Each row was made from one walk, in order. Every step used is in the known rows, and no mark comes twice. Write each row's walk.
(in the rows, 128 means zero)
Known rows:
vokobe, golev, misag, nabeva: [140 175  94 146 171 165 109 130 111 140 104 131 131 128 106 115 112 181
 131  86  99]
datal, zevi, vokobe, maror: [165 127 135  71 149 150  76 184 135 137 110 193 142 176 114  99 114 113
 138 109 118]
golev, satudep: [136 124 131 137 140 138 147 156 117 138 128 136 144 176 122 103 101 144
 133 106 142]
vokobe, zevi, satudep, golev, misag: [144  99 113 124  88 193 164 151 147 186 112 125 121 116 117 128 126 148
 107  98 114]
maror, vokobe, zevi, satudep, golev, misag, nabeva: [137 121 114 148 140 203  98 168 153 197  95 142 154 120  91 107 122 130
 100 123  83]
vokobe, zevi, datal: [138  81 124 137 102 193 142 179 110 194 151 118 133 130 147 146  92 133
  78  98 130]
datal, zevi, vokobe: [180 122 137  73 133 142  91 176 132 120 109 181 124 168 123  97  93 120
 132 127 126]
nabeva, datal, zevi, vokobe, golev: [151 138 116  61 141 159 120 181 124 129 143 180 162 173 138 106 103 126
 140  85 126]
vokobe, golev, misag, nabeva, datal: [127 181  87 136 177 169 119 139 113 140 116 135 145 133 112 109 112 174
 134  77 106]
satudep, golev, misag, maror, vokobe, zevi: [140 159 123 107 159 162 106 153 135 165  75 128 118 119 138  96 129 158
 136  76  97]
datal, zevi, satudep: [170 115 145  89 125 155 123 180 122 131 125 139 139 166 136 110  95 142
 104 137 106]
vokobe, zevi, satudep, golev, misag, nabeva, datal: [112 117  97 135  94 201 170 155 158 178 123 128 146 118 109 102 125 132
 100  89 120]
vokobe, golev, misag: [163 161 104 120 170 160 115 136  98 152 105 136 119 132 123 140 114 192
 144  83  99]
zevi, vokobe: [153 116 120 108 141 164 129 168 147 150 119 195 120 154 109 106  88 109
 142 131 163]
misag, maror, vokobe: [133 137 154 122 208 138  93 184  98 170 139 137 155 155 146  88 102 126
 100  99 132]
satudep, golev, misag: [154 177 111  97 149 168 123 149 150 128  51 146 103 115 141 107 104 166
 171  88 106]
maror, vokobe, golev: [163 135 127 117 178 180  75 172 108 174 118 160 169 143 126 142 109 151
 129  90  85]
nabeva, datal, zevi: [151 148 134  67 157 145 112 193 113 120 136 159 162 156 160  94  86 119
 128  77 132]
nabeva, datal, zevi, vokobe, maror: [138 141 123  61 161 158 105 199 135 140 137 195 169 175 130  91 107 100
 143  87 137]

Write each row's walk:
[119 193  92  90 155 180 100 161 177 122  57 174 139 142 110  67 124 134
 169  87  98]	satudep, golev, misag, nabeva, datal, zevi, vokobe, maror
[133 184  96 124 186 147  97 163 141 123  91 165 125 145  92  59  92 127
 134 132 127]	golev, misag, nabeva, datal, zevi, vokobe
[148 171 135 132 234 128  83 168  97 171  99 133 115 141 119  87 104 154
 121 125 117]	golev, misag, maror, vokobe
[146 164 114 123 186 143 123 136  84 157 125 117 121 144 133 123 123 194
 127  77 108]	vokobe, golev, misag, maror
[142 132 131  76 142 162 144 195 125 136 147 152 167 168 148  99  91 123
 116 109 127]	nabeva, datal, zevi, satudep
[121 188  94 121 199 154  85 169 144 136  92 173 140 151  83  60 108 122
 139 118 121]	golev, misag, nabeva, datal, zevi, vokobe, maror
[141 137 131 143 198 147 109 165 103 201 120 120 120 142 106  98 120 152
  94 133 113]	golev, misag, maror, vokobe, zevi, satudep
[150 136 125  62 148 151 117 192 133 126 135 185 154 170 138  89  89 105
 138 101 143]	nabeva, datal, zevi, vokobe
[146 162 108 122 190 184  77 173 120 168 110 147 177 156  98 112 117 159
 117 125  59]	maror, vokobe, golev, misag, nabeva, datal, zevi, satudep
[140 180 124 102 183 158 105 157 138 148  63 135 117 129 143  90 117 162
 153  92  97]	satudep, golev, misag, maror, vokobe
[164 101 139 127 154 174  72 182 115 196 124 158 159 120 118 127 107 114
 100  90 110]	maror, vokobe, zevi
[130 146 123 119 157 186 152 167 151 174  92 129 131 149 124 104 117 160
 127 143  97]	zevi, satudep, golev, misag, maror, vokobe
[131 198 101  94 151 167 110 155 160 102  57 143 131 124 134  69 105 151
 156  83  95]	satudep, golev, misag, nabeva, datal, zevi
[133 192 103 127 194 143  93 164 125 118  91 143 132 134 108  63  89 139
 127 113 119]	golev, misag, nabeva, datal, zevi
[108 160  95 125 132 201 177 161 173 147  94 137 141 140 115  90 106 147
 135 130 114]	zevi, satudep, golev, misag, nabeva, datal
[129 101 121 125 101 179 170 150 135 191 128 111 122 125 125 113 134 150
  93  91 120]	vokobe, zevi, satudep, golev, misag, maror
[146 141 105 115 165 154 129 140 120 163 123 166 111 163 102 115 121 159
 140 116 132]	zevi, vokobe, golev, misag, maror
[130 189  94  91 143 172 112 154 175 108  56 165 125 136 116  66 109 139
 164 102 105]	satudep, golev, misag, nabeva, datal, zevi, vokobe
